What can hang from each mark
q_831: q_114 q_153
q_387: q_643
q_140: q_371 q_387 q_463
q_643: q_387
q_463: q_831 q_947
q_947: q_387
q_371: q_140 q_947

Each row was made from one small tree. Brackets hold a mark, then the marks that hang from it, in the order of their numbers. Every link used is in the known rows. Write each row's tree.
Known rows
{q_463 {q_831 q_114 q_153} {q_947 q_387}}: [-23.1, 0.3, 1.2, 9.8, -5.0, 44.1, -16.5, 5.5, -61.5, -3.3, 31.1, -0.3, 53.6, -10.8, -12.2, 14.2, 24.7]
{q_140 {q_371 q_947} {q_387 q_643} q_463}: [1.1, -13.9, -10.9, 15.0, 9.7, 4.4, 37.6, -11.9, 8.2, -32.6, 13.1, -26.0, 21.6, 3.3, -42.3, 35.7, 22.4]
{q_140 {q_463 {q_831 q_114} q_947}}: [-13.2, 9.2, 2.7, 4.1, 12.8, 21.1, -5.7, 22.8, -42.8, -25.2, 24.3, -18.3, 22.4, -0.8, -25.2, -10.6, 24.5]
{q_140 q_371 {q_387 q_643} q_463}: [10.3, -21.7, 6.8, 9.0, 17.4, 3.5, 35.1, -10.9, -6.8, -24.5, 13.5, -29.8, 13.6, 7.2, -42.8, 34.0, 15.0]
{q_463 {q_831 q_153}}: [-24.7, -12.2, -8.0, -1.1, 2.1, 22.0, -18.9, -2.2, -30.0, 5.0, 16.1, -4.1, 11.4, -1.1, -22.1, 21.6, 21.7]
{q_140 q_371 {q_463 q_831}}: [-1.6, -25.7, 11.6, 2.3, 31.4, 4.9, 12.9, 5.2, -22.7, -12.4, 14.2, -16.2, -17.3, 13.8, -41.3, 16.3, 28.2]
{q_387 q_643}: [-9.9, 9.5, -16.6, 6.4, -12.2, 6.6, -1.1, -7.7, 5.4, 0.8, 4.0, -20.5, 27.7, 2.9, -20.4, 11.6, 10.9]
{q_371 q_947}: [-22.3, 16.5, -29.6, 5.1, -13.1, 12.1, -11.3, -10.2, 13.4, 0.0, 8.6, -4.0, 14.8, -0.3, -17.5, 7.8, 21.8]
{q_463 {q_831 q_114 q_153} q_947}: [-20.0, 3.5, -8.2, -4.7, -11.0, 29.7, -22.7, 6.8, -48.3, -7.9, 21.8, -10.2, 36.8, -13.0, -17.7, 6.0, 21.6]
{q_140 q_371}: [1.2, -11.2, -2.7, -4.6, 1.5, 3.0, 3.1, -17.5, -0.3, 8.5, 6.4, -11.9, -5.6, 9.0, -28.1, 16.4, 16.6]
{q_140 q_463}: [-22.1, 4.4, -5.5, 3.4, 9.1, 7.2, -3.3, -0.9, -8.0, -1.2, 17.3, -13.1, 0.3, 9.4, -26.2, 8.2, 15.1]
{q_140 {q_387 q_643}}: [0.9, 2.4, -7.4, 9.4, -4.1, 14.0, 8.6, -10.1, -3.0, -15.0, 12.4, -20.0, 34.7, -2.8, -25.6, 21.8, 9.6]
{q_947 {q_387 q_643}}: [-12.2, 6.9, -6.1, 20.5, -5.8, 18.9, 4.5, -9.5, -9.1, 7.0, 13.6, -12.0, 46.5, 4.8, -15.6, 19.7, 14.2]
{q_463 {q_831 q_114} {q_947 {q_387 q_643}}}: [-4.4, 11.3, 0.7, 21.5, -3.2, 31.8, 2.9, 11.7, -44.0, -18.8, 20.7, -16.1, 68.1, -4.8, -13.9, 2.5, 21.6]
{q_463 q_947}: [-15.0, 10.2, -10.1, 6.5, -16.0, 16.9, -9.2, -2.1, -8.9, -0.2, 10.5, -19.4, 12.7, 3.7, -11.6, -1.9, 19.7]
{q_831 q_153}: [-28.4, -1.7, -17.0, -5.7, -14.0, 16.4, -19.9, -14.6, -13.8, 16.3, 13.8, -5.0, 15.5, -2.2, -18.7, 24.1, 12.5]
{q_643 q_387}: [-22.9, 10.6, -10.9, -7.2, -2.2, 19.7, -6.6, -2.6, -4.8, 3.2, 13.0, 0.9, 13.3, 10.0, -21.7, 29.8, 19.9]
{q_371 q_140 {q_947 {q_387 q_643}}}: [-29.8, 22.3, -26.5, 22.5, -25.3, 33.3, 18.3, 0.8, 12.1, -3.2, 6.1, -6.3, 67.4, 2.9, -13.4, 29.8, 23.9]

Which tree is each row?
[-13.6, -21.5, 2.1, 23.6, 30.5, 17.4, 20.9, 1.9, -20.6, -14.3, 21.6, -5.5, 7.7, 11.4, -34.1, 27.1, 38.9]
{q_140 {q_371 {q_947 q_387}} {q_463 q_831}}
[-5.8, -3.0, -1.2, 13.8, 11.2, 10.9, 18.3, -2.1, -10.3, -24.9, 19.3, -26.2, 26.3, 3.0, -34.2, 23.8, 12.6]
{q_140 {q_387 q_643} q_463}
[-12.2, -9.8, -11.5, 26.3, 9.3, 10.0, 33.3, -10.4, 2.5, -11.4, 13.8, -17.4, 31.6, 9.7, -32.7, 33.8, 27.3]
{q_140 {q_371 {q_947 {q_387 q_643}}} q_463}
[-9.7, -5.8, -12.6, 14.9, -0.7, 16.6, 10.9, -19.5, 1.3, 5.5, 13.2, 0.5, 19.1, 5.9, -22.1, 26.3, 27.2]
{q_140 {q_371 {q_947 q_387}}}
[-12.2, -3.5, 6.5, 13.2, 13.6, 28.5, 29.7, 22.7, -20.7, -38.5, 16.8, -23.5, 37.6, 5.0, -35.6, 30.1, 23.6]
{q_371 {q_140 {q_387 q_643} {q_463 q_831}}}
[-36.9, 9.9, -16.9, 9.3, 5.9, 27.2, 9.8, 24.3, -3.2, -22.0, 12.5, -6.5, 17.9, 7.4, -28.3, 14.7, 35.5]
{q_371 {q_140 {q_463 q_831}} q_947}
[-16.0, 7.3, -1.1, 9.3, -3.0, 24.6, 30.1, 10.5, -3.7, -27.2, 14.9, -23.5, 41.7, 4.8, -31.8, 31.9, 14.5]
{q_371 {q_140 {q_387 q_643} q_463}}
[17.7, -16.9, 1.3, 5.1, 2.2, 5.6, 25.3, -18.6, -1.2, -16.1, 7.1, -24.6, 22.3, 1.0, -35.0, 32.9, 12.5]
{q_140 q_371 {q_387 q_643}}
[5.1, -10.9, -11.1, 3.9, 1.0, 11.7, 15.1, -21.3, 7.7, -16.2, 13.5, -7.9, 7.3, -1.4, -32.2, 29.6, 22.6]
{q_140 {q_371 q_947} q_387}
[-31.3, 12.5, 0.2, 27.9, -13.4, 35.6, 28.1, 17.2, -17.2, -14.4, 15.5, -26.6, 59.7, 10.8, -15.8, 22.7, 24.8]
{q_371 {q_140 {q_463 {q_947 {q_387 q_643}}}}}
[-42.2, -8.0, -3.9, -1.3, 4.9, 32.3, 1.7, 18.8, -30.3, -6.2, 17.5, -6.4, 18.9, 5.2, -28.9, 31.3, 26.1]
{q_371 {q_140 {q_463 {q_831 q_153}}}}
[-8.5, 11.0, -7.1, 5.5, -17.9, 26.6, 19.8, 0.9, 2.7, -17.8, 7.8, -18.7, 48.9, -0.3, -24.0, 30.7, 12.2]
{q_371 {q_140 {q_387 q_643}}}
[-17.7, -3.3, 13.6, 13.4, 9.1, 39.3, 22.7, 27.9, -34.9, -40.0, 21.6, -21.8, 22.8, 5.5, -27.4, 18.2, 31.8]
{q_371 {q_140 q_387 {q_463 q_831 q_947}}}
[-9.0, 10.3, 6.5, 14.7, 3.4, 37.1, -10.4, 12.1, -49.9, -12.3, 26.6, -3.8, 45.4, -3.8, -11.5, -1.5, 24.8]
{q_463 {q_831 q_114} {q_947 q_387}}
[0.6, -25.4, 2.7, 12.4, 31.6, 12.7, 24.3, 0.1, -14.5, -36.9, 20.6, -13.2, -3.5, 2.9, -44.1, 27.9, 34.6]
{q_140 {q_371 q_947} q_387 {q_463 q_831}}
[-10.6, 8.0, 10.8, -2.9, 16.6, 34.4, 12.0, 25.0, -38.3, -35.9, 28.8, -4.1, 35.9, -2.2, -36.7, 17.1, 20.2]
{q_371 {q_140 q_387 {q_463 {q_831 q_114}}}}
[-14.1, -7.0, -15.9, 4.6, 9.7, 2.1, 15.4, -9.2, 9.4, -8.9, 11.1, -13.2, -5.8, 9.9, -35.2, 19.3, 27.9]
{q_140 {q_371 q_947} q_463}
[-27.5, 2.7, 2.5, 2.6, 12.4, 26.7, 7.8, 25.8, -18.8, -13.9, 14.5, -10.6, 9.9, 11.8, -28.9, 14.9, 27.1]
{q_371 {q_140 {q_463 q_831}}}
[15.0, -20.2, 20.0, -4.9, 35.4, 13.1, 17.2, 5.5, -42.8, -33.2, 28.3, -10.3, 6.7, -1.0, -46.4, 19.4, 20.9]
{q_140 q_371 q_387 {q_463 {q_831 q_114}}}
[-11.3, -1.5, 5.8, 13.7, 6.5, 22.0, 9.8, 4.1, -22.7, -27.0, 25.7, -24.1, 12.2, 4.0, -24.9, 11.6, 21.9]
{q_140 q_387 {q_463 q_947}}
[-23.6, 14.8, -19.5, 15.9, -9.4, 26.8, 31.8, 7.6, 11.4, -34.1, 13.1, -18.7, 49.2, -0.4, -31.3, 33.2, 21.7]
{q_371 {q_140 {q_387 q_643} q_463} q_947}
